What can hang from each mark:
q282: q552
q151: q211 q552 q583 q793 q841
q563: q211 q552
q211: q151 q242 q282
q793: q628
q583: q129 q151 q282
q646: q151
q841: q151 q282
q242: q552
q552: q151 q563

Every row comes from one small tree of marks. Brackets hold a mark, then the marks that hang from it, in the order of their numbers. Every link used is in the known rows. Which tree was each row made from?
Known rows:
[q151 [q841 q282]]: [-16   1   4  10 -13   4   3   2   2   0  18   0  -1   3  -2   9  -4   0
  -1  -3   0   4   4   1   1   3 -11  -2  -2  11  -3   3 -10  -2  -1  -6
   3   4  -1 -11  11]
[q242 [q552 [q151 q793] [q563 q211]]]: [ -7  16  -2  19 -14  -9 -12  -1   3  -1  18  19  -3  10 -10  -4   7   4
 -39   5   2   5   1   7  -1   2 -10  -6   1  18   6  -4  -1  -7  30 -15
   5   9  -1  -6  11]
[q552 q151]: [  1   7   2  12 -13  -2  -8   5   3   2  -1  10  -1  11  -3   9  -3   2
 -10   2  -3   2   8   5   2  -2  -5  -6   6  13   3  -7  -7  -7  13   3
  -1   4   1  -8   6]
[q841 [q151 q211] q282]: [-23  -1  -3  10 -16   0  -1  -4  11  -4  10  10   6   1   7  15  -2  -5
  13  -5   8  -2  -3   3  -1   8 -18   3   2   4  -4   5  -2   5 -14   3
   6  11   2 -16   4]
[q563 q211 q552]: [  7 -30   4  13 -15  -6 -13  10 -11   8  10  18  -5   1  -3   0  -3   9
  -9   1  -2   1   3   3   0   7 -23  -4   6  -8   1  -2   3  -3   0  -9
  10  11   9  -7  12]
[q211 q282]: [  4  -2   1  12 -14   2  -9  -4   2   0  -1   7  -2   2   2   8   5   5
  -2   1   2   2   7   1   1  -1  -8   0   1   9  -5  -4  -9  -4  -6   3
   1   3  -4  -8  11]
[q646 [q151 q211 [q583 q282] q793]]: [-33  15  10  20 -16 -16   0 -14 -18   3  34  18 -13   9 -15  16  -5  -3
 -23  -1   7   8  11   8   7   8 -16  -9   2  26   5  -3   7   8   6  -6
  11   3   6  -2   2]
[q583 q129 [q151 q552 q841] q282]: [ -9   1  18  20  -8 -12  30   7 -11   2  23   6  -8  -3 -19   3 -18   4
 -36  -3 -14   5  15   7   6   3 -10 -10 -10  37   4  -3  12  -1  20 -13
  -2  -7  -3   7  17]
[q211 q242 [q282 [q552 q563]]]: [ -2 -16   2  18 -14  -4 -17  -5  -2   3  -8  11   2  -4  -1  -6   9   6
 -27   2   0   2   5  -1  -2   2 -11  -3   0  10  -6  -7  -1  -7  -4 -13
   5   3 -10  -7  18]
[q552 q563]: [  1   2   3  12 -12   0  -7  -9  -5   1   6   8  -2   1  -5  -5  -3   2
 -14  -1   1  -4   0   4  -2  -2  -3  -4   5   2  -1  -4  -9  -6  11   0
   7   2  -1  -9  13]
[q151 q583 q793]: [-14   9  10  16 -15  -6  -4  -4  -9   1  21   8 -12   3 -10   3  -1  -4
  -4   1   7   7  10   5   0   3  -7  -7   5  17   0  -2   1   3   9  -8
   7   4   8  -5   5]
[q211 q242 [q282 q552]]: [ -2 -20   0  17 -16  -3 -13   3   4   5 -12   9  -2  -2   0   6  12   6
 -13   3   2   4   9  -1   1   4 -14   0   1  14  -6  -7   5  -4 -13  -9
   3   4  -5  -5  15]
[q552 [q151 q583] q563]: [  6  22   8  14 -11  -4 -11  -8  -4  -1  13  16  -1  11  -7 -10  -5  -2
 -21   2   0   4   6   4  -2   0  -5  -8   8  13   3  -7  -9  -6  29  -6
   1   3   2 -12   6]
[q211 [q151 q841] q242 [q282 q552]]: [-12 -20   1  21 -13  -5  -4   6   5   3  -8   8   5  -9  -3   7  12   4
 -27   2  -4   6  12  -3   2   9 -20  -2  -7  22 -11  -4   2  -6 -12  -7
   5   2  -3  -4  22]
[q282 [q552 q151]]: [  0   1   4  14 -14 -10  -6  11   1   4  -4  11  -3  10  -7   5   0   4
  -9   3  -3   2  12   5  -1   2  -7  -6   4  18   4  -8   1  -7  17  -9
  -3   4   2  -6   7]
[q151 q211 q552 q841]: [-39 -19   5  17 -15  -8  10   4  -6  -1  13   2   1  -1 -19  15   3  -3
 -21   0   7   9   8   1   3   8 -16  -1   0  13   0   5   3   2   2 -16
   5  -1   3 -10  18]
[q151 q211 [q583 q282] [q793 q628]]: [-34   7   9  19 -13 -15   7  -3  -1  -1  26  22   0   0 -17  13   0 -10
 -26  -3  15  10  13   4   1  11  -9  -2   0  27   2  -4   9   8   7 -16
   8   1   8  -9   5]
[q151 [q583 q129 q282] q841]: [ -4  14  17  15  -8  -6  14  -6 -12   0  32   9  -4  -4 -18  -2 -24  -2
 -16  -3  -8   4  12   6   1   4  -7  -7  -3  29   3  -4   0   0  22   0
   3  -3   5   5  13]
[q841 q151]: [ -4   5   0  11 -14  -1   1  -3   3  -1  -1  11  -4  -3   1   4  -7  -1
  14  -1   3  -5   2   4  -2   1 -11  -2   4   9  -1  -3  -3   1  -3   7
   9   8   4  -6   7]
[q552 [q151 [q211 q282] q841] q563]: [-23   9   1  18 -12  -3  -8  -7  -5  -3  14  14  13  11  -8   6   4  -2
 -44   0  -2   8   5   1   3   4 -10  -6  -3  13   2   0 -15  -8  12  -9
   0   1 -11 -20  16]
[q583 [q151 q552 q793 q841] q282]: [-28   1  16  24 -10 -16  24  13 -15   3  28   9 -13   1 -22  13  -7   0
 -45  -1  -5  10  18   7   8   3 -14 -13 -12  42   6  -1  11   2  11 -24
   1  -5   0   2  15]
[q151 q211 q583]: [-14  -2   7  13 -16  -7  -7  -9  -2   0  14  12  -2   3  -7   7   4  -6
  -3  -2  10   6   5   3   0   9 -10   1   9   3  -1  -2   1   4   6   1
   5   2  11 -10   8]
[q793 q628]: [ -5  -4   1  11 -14  -2   2   1  13   2   0  11   1   0  -3   6   4  -1
   0  -1  10   1   9   2  -1   3  -3   2   5   9  -3  -6  -3  -3   3  -8
   6   4   4 -10   8]
[q841 [q282 q552]]: [ -5  -8   3  10 -16  -4  -3   6   5   3   5   5  -4   2   2   4   1   4
  10  -1   1   0   6   2  -3   4 -12   0   3  10  -4  -2   2  -2   0 -16
  -1   7   1  -8   8]
[q646 [q151 q211 q552]]: [-33 -12   1  16 -18 -12   2  -8  -9   2  11   6  -9   8 -11  13   5   3
 -12   3   9   6   7   5   6   7 -20  -3   5  12   1   0   6   3   1 -11
   7   4   0  -7   9]
[q151 q211 q793]: [-31  -8   3  17 -16  -7  -3  -3  -8   1  16   8  -4   4 -11  17   6  -3
 -14  -2  10   3   6   5   3   4  -4  -5   4  10   0   0   2   3  -2  -6
   8   4   3  -8   9]
[q151 q552 q793]: [-27 -10   6  19 -15  -8   4   5  -7   0  13   1 -12   0 -14   7  -1   0
 -12   3   7   6  11   5   2   0 -10  -6   0  23  -1   1   6   2   2 -19
   4   3   2  -7  11]
[q211 q242 q282]: [  0 -14   0  16 -15   4 -15  -5   7   2  -8   9  -2  -2   3   9   9   2
 -16   2   3   4   5  -1   3   0 -10  -1   1   7  -8  -6  -4  -4 -18   3
   5   4  -5  -8  14]
[q563 [q552 q151]]: [  5 -14   5  12 -13  -6 -12  14  -3   6   3  13  -3   9  -3   1  -8   7
 -13   2  -8   2   9   4   1   1 -12  -8   6   4   2  -6  -3  -7  10  -7
   0   7   1  -7   8]
[q583 [q151 q793 q841] [q282 q552]]: [-23   5  16  22 -11 -19  19  14 -17   8  26  16 -12   1 -20  11  -4   3
 -37  -3 -11   6  19   7   5   4 -13 -11 -10  40   6  -4  11   0  16 -23
   2  -2   1   5  14]

Which tree is each row?
[  4 -17  -7  16 -17   0 -21  -1  17   2  -2  16  -1  -4   2   5  18   7
 -22   5   7   6  -1  -1   3   6 -19   4   0   7  -5  -5   3  -4  -9   2
   6   8   0  -3  16]
[q563 [q211 [q242 q552] q282]]
[-24   3  12  21 -14 -15   9   4 -10   4  23  21  -8   5 -12  19   1  -2
 -39  -6   0   5  10   8   8   3  -8  -7  -2  25   4  -5  11   4   2  -5
   4  -1   3   0   9]
[q583 [q151 q211 q793] q282]
[-48  -4   5  18 -13  -5  19  10   5  -3  27   0  -1   0 -11  10   1  -5
 -15   0  12  14  15   0   2   8 -18  -1  -9  29  -4   6   3   3   0 -41
   3   5  -4 -18  13]
[q151 q552 [q793 q628] [q841 q282]]
[-31  -3   6  18 -12 -12   0   3 -10   2  14  13   9   9 -17   1   1  -1
 -39   0  -4   5   7   3   0   8 -11  -7   0  17   8  -1  -3  -7  26 -22
   1   2  -3 -14  16]
[q282 [q552 [q151 q211 q841] q563]]
[  7  17   5  18 -11  -9  -8   4  18   0   7  19  -6   3 -12   5   1  -1
 -33   4   0   8   5   4   2   3  -3  -1   2  29   4 -11   3  -2  19   5
  -1   1   5   4   7]
[q211 [q242 [q552 [q151 [q583 q282]]]]]
[-13 -10  -7  18 -15  -2 -14 -15  15  -4  -1  12   6  -3  -4   2  20   2
 -38   1  10   6  -6  -2   1   4  -6   6   2   4  -6  -4  -4  -3  -4   1
   5   1  -9  -4  20]
[q151 [q211 [q242 [q552 q563]] q282]]
[-13 -19   1  24 -15  -4 -14   4   1   5   3  17  -2  -4  -5  11   9   0
 -28   2   7   4   5   3   5   8 -26  -5   1  14  -5  -3   9  -2 -13   0
  18  11   7  -4  14]
[q563 [q211 [q151 q793] q242]]
[  2 -14   3  16 -15 -10  -9   1 -10   6   6  17  -1   1  -7 -10   3   6
 -15   2   1  -1   2   4  -4   6 -19  -5   6   5   3  -3   4  -7  16 -18
  10   9   4  -8  15]
[q282 [q552 [q563 q211]]]
[-20  -7   3  21 -13 -10   7   6  -2  -1   7   2  -6  -5 -10   9   1   2
 -18   3   6   5  12   4   1   3 -16  -6  -2  26  -7  -1   6   2   0 -11
   6   3   2  -4  14]
[q211 [q151 q552 q793]]
[-16 -13  11  19 -13 -12  16   1  -4   1  14   7  -5   3  -8   5  -2   3
 -25  -4  -1   6  10   6   5   6 -13  -3   1  16  -2  -1  14   0  10 -10
  -2  -2   1   1  14]
[q583 q129 [q151 q211 q552]]
[ -8 -20   6  19 -15 -10 -16  17 -14   8  19  21  -5  12  -7   4  -5   7
 -28   4  -4   7  10   6   3   5 -24 -12   3   8   5  -2   6  -4   9 -22
   7  14   4 -11   8]
[q563 q211 [q552 [q151 q793]]]
[-19 -10  11  17 -14 -10  10  -9  -5  -2  21   3  -3  -1 -14   1  -8  -3
 -10   0   7   9   7   4   0  11 -14  -1   5  15  -3   1  11   5  14 -12
   1  -1   7  -5  11]
[q151 q211 q552 [q583 q129]]
[-46  -5   3  19 -15  -4   1  -4 -10  -1  22   7   1   5 -11  19   8  -3
 -28  -1   5  10  11   1   5   7 -13  -4  -6  17  -2   4  -6   2  -8 -12
   5   2  -6 -14  15]
[q151 [q211 q282] q793 q841]
[ -6   4  19  22 -10 -18  18   8 -16   6  23  13 -14   1 -13   1 -14   7
 -28  -4 -14   2  18  10   4   3  -6 -10  -7  39   2  -8  19  -2  18 -18
   0  -2  -1  12  10]
[q583 q129 [q151 q793] [q282 q552]]
[ 14  -6  -3  17 -12  -1 -14  -8  -2   0   1  20  11  -3   7  -5   9   7
 -29   0   0   1   1   2  -2   5 -21  -5  -1   6  -8  -2  -8  -7  -1   3
  10   9  -2 -10  18]
[q552 [q563 [q211 q151 q282]]]
[  3   2  -5  17 -14   1 -16   1  25  -2  -9  10   0   6   1   7  14   4
 -28   6   0   8   4   0   3  -1  -6   1   0  19  -4  -9  -5  -8   2   6
  -4   4  -7  -4  12]
[q211 [q242 [q552 q151]] q282]
[-40 -14   3  15 -15  -4  10   4   1  -3  21  -1   4   2 -10  17   2  -4
 -13  -1   8  10   4   0   2  10 -20   1  -3  13  -3   8   0   4  -4 -20
   1   3  -1 -16  15]
[q151 q211 q552 [q841 q282]]
[-16 -13   5  19 -15 -11   5   2   2   0   5  11  -1   5  -1  13  14   2
 -28  -1   3  11  11   1   6   7 -20  -1  -2  16  -4  -1   7   2  -6 -12
  -4  -1  -3 -11  15]
[q583 [q151 [q211 q282] q552]]
[-10  14   5  15 -10  -2  -3  -1  -7   0  12  10   4   9 -13  -2  -6   0
 -36   1  -7   3   6   4   0  -2  -5  -9  -1  14   6  -3 -16 -11  25  -9
   2   2  -5 -12  14]
[q552 [q151 q841] q563]
[-42  -7   4  23 -10 -11  21  10   4  -2  13   3   2  -8 -17   9   5  -3
 -27   1   9  12  17   1   2  10 -18  -3  -8  34  -6   2   5   0   5 -28
   8   1   2 -10  18]
[q211 [q151 q552 [q793 q628] q841]]
[-19  10  15  21 -10 -11  18  10 -14   5  28  14 -12   4 -17  13  -8   0
 -41  -5 -10   5  16   7   8   1  -7 -12 -10  34   6  -4   3   1  13 -10
   4  -2   0   1  12]
[q583 [q151 q793 q841] q282]
[-31   2   3  16 -15  -4  10   4   4  -5  19   2  -7  -2  -1   9  -7  -2
   7   1   8   3   4   4  -1   4 -22  -3  -4  24  -4   7   5   7 -10 -21
   5  10  -3 -14   6]
[q841 [q151 q552 q793] q282]
[  6  20  -2  13 -11  -4  -7  -5  14  -3   4  10   0   8  -6  -7   3   4
 -27   3  -2   0  -1   5  -3  -3   3  -1   4  14   3  -8 -11  -9  31  -3
  -2   2  -3  -4  11]
[q242 [q552 q151 q563]]
[ -3   3  -4  21 -13  -9  -4  -5   4  -2  16  16   0  -5  -6  -6  12   5
 -33   2   5   1  -1   6  -3   6 -16  -3   1  15  -4  -2   0  -4  18  -5
  13   7   5   0  18]
[q242 [q552 [q563 [q211 [q151 q793]]]]]
[  9   9  -4  15 -13  -5 -11  -1  11   0   7  18   2   8  -6  -8   6   5
 -32   5   0   2  -2   6  -2   3 -12  -2   6   8   6  -6  -6 -10  29  -6
   2   8   2  -7  12]
[q242 [q552 q151 [q563 q211]]]
[-14  18  11  20 -12 -14  -7  -2 -12   1  21  14  -5  12 -13 -10  -3  -1
 -27   4  -2   8  12   6  -3   3  -8 -13   3  27   5  -5   2  -5  33 -27
   1   5   1 -10   6]
[q282 [q552 [q151 q583 q793] q563]]
[  6   9  -6  18 -12   1 -19  -7  20  -3  -6  13   4   4  -1  -5  12   5
 -42   6  -1   6   0   0   0  -3  -4   0   0  14  -2  -8 -10 -11  10   1
  -2   3 -13  -7  15]
[q211 [q242 [q552 q151 q563]] q282]
[-28   0   5  14 -16  -8   7  -4   9  -6  19   9   2  -1   1   8  -3  -8
  12   0  14   7   0   1  -2  13 -29   3   2  15  -5   8   6  12  -5 -11
   3   8   7 -17   5]
[q841 [q151 q211 q552 q583] q282]
[-24   9  15  18 -10  -2  19   2  -9   0  38   1  -8   7  -3   6 -10   1
 -20  -6 -11   9  13   5   6   3 -12  -9  -9  27  -2   2   3  -1   9 -21
  -1   3  -7   0  11]
[q583 q129 [q151 q793 [q841 q282]]]
[-22  13  12  21 -12 -15  15   2  -6  -2  24  13 -11  -6 -16   4 -17  -5
 -11   2   7   5  10   7  -1   5 -19  -8  -5  39   2   1  12  10   3 -14
   6   4   7  -5   6]
[q841 [q151 q552 [q583 q282] q793]]
[ -9  15  -1  13 -12  -3   3   8  14  -1  10   5  -2   7 -12   6   2   2
 -19   4  -5   6   5   3   1   1  -1  -1   0  21   4  -4  -8  -7  25  -2
  -3   1   1  -3  12]
[q242 [q552 [q151 q841]]]
[-17  10   9  23 -11 -12   5  -7  -9  -3  21   7  -4  -5 -12  -9  -1  -2
 -30   3   7   8   8   4  -2   6 -17  -8   1  28  -6   0   4   2  16 -19
   8   1   5  -7  14]
[q211 [q151 [q552 q563] q583 q793]]
[-30  10   9  22 -11 -12   0   6 -15   2  19   8  -2  10 -19  -3  -4   1
 -39   3  -8   6  14   5   0   2  -9 -13  -3  29   7  -2  -3  -9  28 -30
   2   3  -5 -10  14]
[q282 [q552 [q151 q793 q841] q563]]
[-40  -2  12  22 -11 -14  26  13  -1   2  21   8  -7   3 -18   8   5  -3
 -35   0   5  15  21   2   6   6 -14  -6  -8  34   1   0  11   1  11 -37
   3   0   0  -9  14]
[q583 [q151 q552 [q793 q628] q841]]
[-11   4   7  15 -14  -9   7  -3   3  -3   9   8  -5  -4  -5  -3  -7  -3
  12   3   9   4   5   3  -3   6 -21  -3   3  20  -1   2   5   6   5  -6
   5   6  10 -10   6]
[q841 [q151 q552 q583]]
[  4 -44   3  16 -16  -4 -21  12  -7  11   2  20  -4  -2  -3   2  -1   8
 -20   2   0   3   1   0   3   7 -26  -3   6  -8  -1  -4   9  -4 -11  -9
  15  12   6  -4  14]
[q563 [q211 q242] q552]
[-16   1   6  15 -13 -10   3  12  -4   5   5   8   0   9 -14   6  -1   2
 -15   3  -9   5  14   3   0   4 -10  -9  -1  23   5  -4  -2  -8  21 -15
  -3   3   1  -6  12]
[q282 [q552 [q151 q841]]]
[  8  23   3  12 -13  -7  -4  -2  16  -2  10  12  -6   8  -6  -1   4   0
  -8   5   1   8   6   4  -2   3  -3   1   6  19   2  -7  -4  -3  31   3
  -6   3   9  -2   5]
[q242 [q552 [q151 q583]]]
[-45   4   6  20 -14  -8   1   5  -8   0  21  10   2  15 -18  20   0  -6
 -35   0   3  10  12   5   6   6  -6  -9  -1  22   6   1  -2  -2  12 -14
   3   3   0 -14  11]
[q552 [q151 q211 q793 q841]]
[-23  -1   5  15 -11  -1   8  -1  -4  -5  21  -2   1  -1  -8  -3  -7   0
 -20   0   2   5   2   1  -1   3 -13  -3  -4  15  -3   7  -7  -2   7 -25
   4   1  -7 -15  18]
[q151 [q552 q563] [q841 q282]]
[ -3   5  10  16 -12  -8   2  -9  -7  -1  15   7  -5  -2 -12 -12  -2  -1
 -17   3   7   6   4   3  -3   4 -12  -4   6  14  -1  -1   0   0  20 -16
   3   0   4 -11  13]
[q151 [q552 q563] q583]
[-27  11  14  21 -14 -12   8 -15 -18   1  35   1 -19   6 -16  -2 -12   3
 -11   4   2  11  15   8   4   5 -19 -13   0  32  -1  -1  10   3  17 -22
   6   3   0   2   5]
[q646 [q151 q552 [q583 q129] q793]]
[-16  -2  -3  13 -16  -2  -3  -8   6  -3   2  14   7   0   5  14   5  -2
   3  -2   7   0   2   1   0   7 -19   0   0   7  -5   1  -4   3 -15   7
   6   7  -3 -14   9]
[q841 [q151 [q211 q282]]]
[-53 -16   4  20 -15   0  -2   2  -1   0  23   4   1   2 -11  22   6  -8
 -29  -3  10  10   4   0   6   9 -16  -2  -3  14  -4   5   2   4 -17 -17
  11   6  -4 -13  13]
[q151 [q211 q242] q793 [q841 q282]]
[-49 -23   4  21 -17  -9   2  -4  -8   3  11   5  -6   4 -20  18   6   0
 -32   3   7  11   8   1  10  10 -26  -4  -1  14   0   1   7   1  -7 -16
  12   3  -3  -7  15]
[q646 [q151 [q211 q242] q552 q841]]
